What can hang from each mark:
J37: J450 J612
J532: J450 J630
J450: J37 J532
J630: J84 J293 J532 J961
J293: J630
J961: J612 J630
J612: J37
J84: J450 J630

Each row was made from one small tree. Brackets hold a mark, then the marks that hang from it, in the order of their numbers. Every link used is in the known rows. Write each row's tree.
Known rows:
{J37 {J450 {J532 {J630 J293 J961}}} J612}: [ 12.5 -10.7 -59.7   3.2  17.5 -28.3  22.8  23.0  15.5   2.6  -9.2  10.6
 -20.3  30.5  34.0  -7.1  -4.8 -24.1 -10.7  10.0 -57.7  48.6  29.8]
{J84 {J630 J293 {J532 {J450 J37}} J961}}: [ -9.0 -11.5 -58.3  17.4  22.9 -43.2  47.5  -4.6 -42.5  42.4 -19.1  24.0
 -23.6  -3.3 -17.0  14.8 -17.9 -41.3 -30.6  34.7 -76.1  39.6  43.9]
{J293 {J630 J532 {J961 {J612 J37}}}}: [ 14.7  -3.5 -24.7  12.7   6.7 -47.4  42.8   8.2   4.3  35.4   9.6  24.2
 -34.4 -25.0  -0.3  26.9   1.2  -0.5 -30.3  34.4 -75.5  16.2  22.1]
{J37 {J450 {J532 {J630 J84 J293 J961}}} J612}: [  8.1  -2.7 -51.7   2.1  14.5 -31.9  32.4  14.4  14.9   4.5  -2.3   3.1
 -13.4  32.8  35.4 -17.0 -10.6 -27.8  -3.3  21.2 -45.9  56.6  24.6]
{J293 {J630 J84 {J532 J450} {J961 J612}}}: [  0.9  13.0 -25.7   7.8  25.8 -44.2  36.7   5.1  -6.9  29.4   2.8   0.1
 -28.9  -1.4   9.6  18.5  -3.7 -10.4 -25.4  30.6 -54.4  40.1  -2.6]
{J612 {J37 {J450 {J532 {J630 J84}}}}}: [  9.2  -4.7 -49.1 -23.2  -4.4 -21.6  -2.2  -5.4   5.8  27.0  -2.5   0.0
   2.6  -5.3   3.1 -21.6 -16.7  -1.4  -6.4  30.4 -32.1  26.3  24.6]
{J450 J37 {J532 J630}}: [ -5.9 -23.5 -51.9 -11.5  15.1 -37.3 -18.8  -5.6  13.9   6.9 -18.2  12.4
  30.6  20.6   3.8 -13.0   3.4 -24.6  -8.0   1.8 -27.7  10.4  24.3]
{J37 {J450 J532} J612}: [ 22.0 -11.9 -33.5  -8.3  10.6 -20.6 -14.2  14.6   4.9 -15.0  -1.6   4.8
 -13.8  10.4  34.0  -4.6   1.8   9.1 -16.0   2.2 -24.3  30.2  21.9]
{J450 J37 {J532 {J630 J293 J961}}}: [ -7.6 -25.1 -64.4  14.0  28.0 -41.5  22.7 -12.1  10.0  19.5 -15.5  28.5
  18.7  28.4  -2.2 -13.7  -3.7 -48.0  -8.5  15.3 -57.8  26.2  42.4]
{J450 {J37 J612}}: [-19.0 -14.6 -21.4   1.6   1.4 -25.4  -5.0   4.3   0.3 -11.4  17.6  10.9
  -7.5   2.5  18.4 -14.6  -1.0  -8.0  -8.6  16.6  -8.6  15.1  27.5]
{J532 J450}: [-11.6   5.5 -28.2 -10.2  17.0   7.3 -18.3  -1.6 -16.2   4.7  -3.9  -9.2
 -13.1   5.2   1.2  -5.4  -9.0  -1.5 -12.3  -4.5  -4.5  15.4  -3.4]
{J84 {J450 J37 J532} J630}: [ 24.3 -26.2 -51.3  -9.7  -9.7 -49.7  -3.5   1.7 -25.0  25.1 -19.7  10.0
   7.1 -16.8  -8.6  -3.4 -14.8   2.8 -23.5  30.4 -37.7  27.1  41.3]
{J532 {J630 {J84 J450} J293 J961}}: [-10.6   5.3 -36.0  10.3  -1.8  -8.3  58.6   4.5  10.4  32.9  -2.8  -1.7
  -7.7  18.6   2.9 -18.2 -27.6 -27.2   4.1  30.6 -34.5  47.2   0.9]
{J293 J630}: [ 12.6   4.1  -1.3 -19.6  -4.9 -17.9  10.0  10.0   2.3  13.5 -15.7  -6.7
  -4.4  -8.2   8.7  22.0   2.5   4.1 -10.3  16.4  -9.2   2.0  -4.7]
{J450 {J37 J612} {J532 {J630 J84}}}: [-13.9 -13.8 -45.7 -13.5   5.7 -51.4  -5.9  -3.9  18.1  -4.7   8.2   4.4
  21.9  27.2  28.9 -25.8  -1.1 -27.7   1.1  15.2 -13.3  34.1  22.7]
{J450 {J37 J612} {J532 J630}}: [ -9.3 -23.6 -55.5 -12.1   9.2 -46.5 -15.9   5.0  19.9  -7.0   0.0  12.8
  14.9  24.6  27.6 -15.0   4.5 -22.7  -8.5   2.0 -25.2  25.1  27.6]
{J37 J450 J612}: [  5.7  -1.0 -18.6  -6.7  -1.9  -5.5  -4.0  27.8   1.4 -12.8   5.1  -6.0
 -29.7   4.1  31.9  -4.2  -3.7  10.7  -9.9  10.2 -13.7  27.4  12.7]
{J84 {J450 J532} {J630 J961}}: [ 37.5 -10.3 -31.8  10.7   0.1 -51.1  19.9   5.7 -15.6  25.7 -20.2  11.2
  -0.3 -10.4 -18.9   4.2 -18.2   2.5 -22.5  25.3 -57.5  28.0  35.9]
{J450 J37 {J532 {J630 {J961 J612}}}}: [ -3.2 -21.1 -60.0  16.2  27.6 -53.7  -2.6   3.4  19.8   7.8  -1.2  19.0
  11.2  27.6   2.3 -17.3   6.2 -32.6  -7.9   9.4 -56.6  18.4  37.0]
{J961 {J612 J37} {J630 J84 J293}}: [-16.4   6.7 -44.4  -2.8 -35.1 -14.9  37.7   9.6   4.6  46.3  59.6  -6.5
 -41.5  -7.9  15.7 -24.1 -11.0 -32.2  25.0  48.5 -24.1  27.3  15.8]
{J84 {J450 J532} {J630 J293 {J961 J612}}}: [ 38.4 -14.9 -59.3  24.7  -2.0 -38.2  49.4  13.9 -20.8  32.6   3.2  14.2
 -34.2  -5.7  -0.8  -0.2 -13.6 -16.8 -11.6  29.9 -68.5  47.5  40.4]
{J630 J84 J293 J532 J961}: [ -7.8   0.3  -7.6  32.9  20.3 -19.3  75.9 -23.3  -8.3  27.5   5.9  27.1
  -5.6   5.6  -5.8   6.6 -12.4 -33.3  -6.4  27.6 -46.2  36.0  12.0]
{J612 {J37 {J450 J532}}}: [ 22.2 -14.8 -43.3 -12.5   2.9 -14.5 -10.1  -9.7  -5.3  19.5  -1.7  15.1
  -8.1 -21.0  -3.3 -11.7 -11.0  12.1 -18.0  22.2 -38.6  13.6  37.8]

Which tree is each row?
[ -0.4 -24.9 -37.0   0.0  13.9 -41.7 -15.6  -8.1   3.2 -14.1  10.6  21.6
  10.1   9.1  20.9 -13.9   5.7 -10.1 -13.4   6.4 -19.2  20.2  37.8]
{J450 {J37 J612} J532}
[  4.5  -3.6 -66.7  20.3   8.0 -35.3  57.3   4.2 -38.9  50.0  14.6  21.3
 -58.3 -20.1  -7.8  10.7 -15.8 -32.9 -23.0  36.6 -85.2  42.7  42.4]
{J84 {J630 J293 {J532 J450} {J961 {J612 J37}}}}
[ -7.5  -2.0 -10.3   8.8   2.6  -1.0  58.0 -21.1 -12.1  22.6   7.4  16.3
  -4.1  -0.9   9.6   7.1  -7.4 -25.1   0.1  17.6 -14.3  33.4  -5.4]
{J630 J84 J293 J532}
[-22.4  -0.5 -33.9   6.6  -1.3 -40.4  26.3  13.9  18.6  13.5   7.8  -1.4
  -2.5  18.3  11.0 -27.5 -25.5 -14.3  -6.9  37.1 -35.7  45.2  16.7]
{J532 {J630 {J84 {J450 {J37 J612}}} J961}}
[ 27.7   4.3 -33.1  -0.2  10.8 -53.9  29.3   4.6   2.9  30.9  10.0   3.6
 -23.7 -12.8   5.8  -5.0  -7.4  -0.5 -15.7  54.4 -59.7  31.9  34.2]
{J293 {J630 J84 {J961 {J612 {J37 {J450 J532}}}}}}
[-15.1 -11.9 -38.1   3.0 -13.8  -6.9  42.5  -5.7 -12.0  14.3  26.2   7.3
 -20.6  -2.7  24.4 -26.8 -24.8 -12.3  -1.9  42.3  -7.3  55.9  19.2]
{J630 {J84 {J450 {J37 J612}}} J293}
[-12.1 -10.2 -60.0  16.4  18.5 -51.4  49.1   4.5 -38.7  30.7  -4.2  25.1
 -36.6  -1.0   2.9  11.5 -17.8 -41.4 -30.5  35.4 -75.3  50.2  46.2]
{J84 {J630 J293 {J532 {J450 {J37 J612}}} J961}}
[ 17.7  -7.9 -43.5   0.3  25.5 -28.6  -3.2  13.9  16.0  11.2 -32.6   4.2
   8.1  24.9   2.3  -4.2  -4.4 -10.9 -14.1   5.9 -53.3  22.7  20.9]
{J37 {J450 {J532 {J630 J961}}}}
[-15.0 -17.0 -38.3  33.6  11.1 -35.6  75.5 -12.6  -8.6  26.9  18.5  35.9
 -20.6  -2.9   9.2  -8.5 -27.1 -20.1 -25.6  47.7 -61.3  64.7  31.3]
{J630 {J84 {J450 {J37 J612}}} J293 J532 J961}
[-17.5   3.6 -21.0  -3.0 -18.1 -17.6  46.6   0.4   5.4  41.9  11.7   2.2
  -3.6   8.7  11.7   9.5  -6.8 -33.7   7.6  26.2 -25.3  27.0  -6.0]
{J961 {J630 J84 J293 J532}}
[ 14.5 -13.3 -56.8 -21.9  -0.5 -17.3 -11.9   1.7   6.8  25.6  -9.8   7.4
  -3.9  -7.9   2.0 -12.4 -12.0   2.2 -14.2  18.3 -43.1  19.1  29.6]
{J612 {J37 {J450 {J532 J630}}}}
[  3.9  -4.4 -12.9  40.8  22.5 -29.8  33.2   7.6   4.9  10.0  14.0  26.0
 -23.9   0.9  -2.2  14.2   7.3  -9.2 -16.1   3.7 -60.9  14.7  11.8]
{J630 J532 {J961 J612}}
[ -4.0  13.6   3.6  31.0  11.9 -25.9  32.3   1.7   5.0   2.5  31.6  -2.8
 -16.8   9.4  -1.6 -18.0  -3.2 -16.2  11.2  25.1 -23.3  19.3   9.4]
{J630 J84 {J961 J612}}
[-28.5  15.1 -50.4   0.5  22.8  -5.5  37.8  -2.1  -4.2  29.9  -4.8 -10.3
 -13.6  33.1   3.0 -19.4 -24.8 -47.9   2.7  19.9 -32.1  47.6  -1.9]
{J532 J450 {J630 J84 J293 J961}}
[  2.6  -7.7 -25.0  36.5  13.8 -33.2  35.5  -2.1   2.7  25.1  28.4  34.6
 -32.3 -19.7 -11.5   6.4  -1.5  -3.1 -21.4  20.2 -73.7  14.2  29.8]
{J630 J532 {J961 {J612 J37}}}
[-27.7  -7.5 -47.2  -8.2  18.0 -15.8 -22.5   3.5 -15.6  -5.1  11.5   2.9
 -20.8   6.6  17.3 -18.3 -10.4  -8.8 -19.5   9.4 -12.8  29.1  20.8]
{J532 {J450 {J37 J612}}}
[-36.7  -9.1 -80.8 -15.9  15.9   0.9   3.9   3.5 -11.6  25.4 -13.1  -1.8
 -13.6  23.5  12.5 -17.1 -14.9 -42.7  -9.5  10.1 -25.4  37.1  10.9]
{J532 {J450 J37} {J630 J293}}
[ -8.9   2.3 -57.7  14.7 -14.0 -12.5  62.8   9.2  10.0  42.1  31.0   4.1
 -37.5   0.8   7.0 -29.3 -27.7 -25.5   6.3  44.4 -51.1  53.2  15.6]
{J532 {J630 {J84 J450} J293 {J961 {J612 J37}}}}
[  9.5  -6.0 -71.2  -8.5  -6.9 -11.8  22.9   7.0   2.8  28.5  25.3   0.6
 -33.3  -0.5  24.4 -26.3  -8.2 -19.7   6.1  30.4 -39.5  42.8  24.3]
{J961 {J612 {J37 {J450 {J532 {J630 J84 J293}}}}}}
[ 11.7  -7.2 -24.6   1.9 -11.6 -20.9  51.2   2.8 -29.9  32.0 -14.3  13.1
 -17.7 -11.4   1.3  27.5  -3.8 -26.4  -9.4  17.0 -36.4  22.2  14.1]
{J84 {J630 J293 J532}}
[-14.2   4.1 -34.1   7.6 -18.8 -19.8  48.0  15.6   7.4  38.3  37.1  -1.9
 -30.9   9.7  26.0   4.2   2.7 -35.8  15.0  26.0 -31.1  33.1  -6.8]
{J961 J612 {J630 J84 J293 J532}}
[-11.9   0.7 -30.7 -22.9  16.5 -37.9  14.2 -10.1 -17.0  32.0 -17.1   2.1
  -2.4  -8.4   9.2  16.9  -9.7  -7.5 -31.3  33.6 -26.5  32.2   0.9]
{J293 {J630 J84 {J532 {J450 J37}}}}
[  4.3  -5.1 -57.7  12.0   8.5 -33.2  41.9 -11.7  13.1  29.6  24.6  15.1
  -9.4  13.9   6.9 -24.8  -8.0 -41.2   9.1  25.5 -51.7  37.8  29.1]
{J450 {J532 {J630 J84 J293 {J961 {J612 J37}}}}}
[  1.2  -6.3 -20.4   6.0   5.5 -63.1  49.3   3.5   1.7  27.7  -1.5  18.6
 -11.9 -13.6  13.3  14.5 -18.9   4.0 -38.5  53.9 -58.9  48.6  19.8]
{J293 {J630 {J84 {J450 {J37 J612}}} J532 J961}}
[-45.8   0.4 -73.0 -19.7   7.3 -12.2  17.6   2.9  -7.4  15.3  12.4 -10.2
 -21.2  28.7  34.9 -31.6 -20.2 -47.0   1.2  24.5 -10.9  59.9   8.5]
{J532 {J450 {J37 J612}} {J630 J84 J293}}
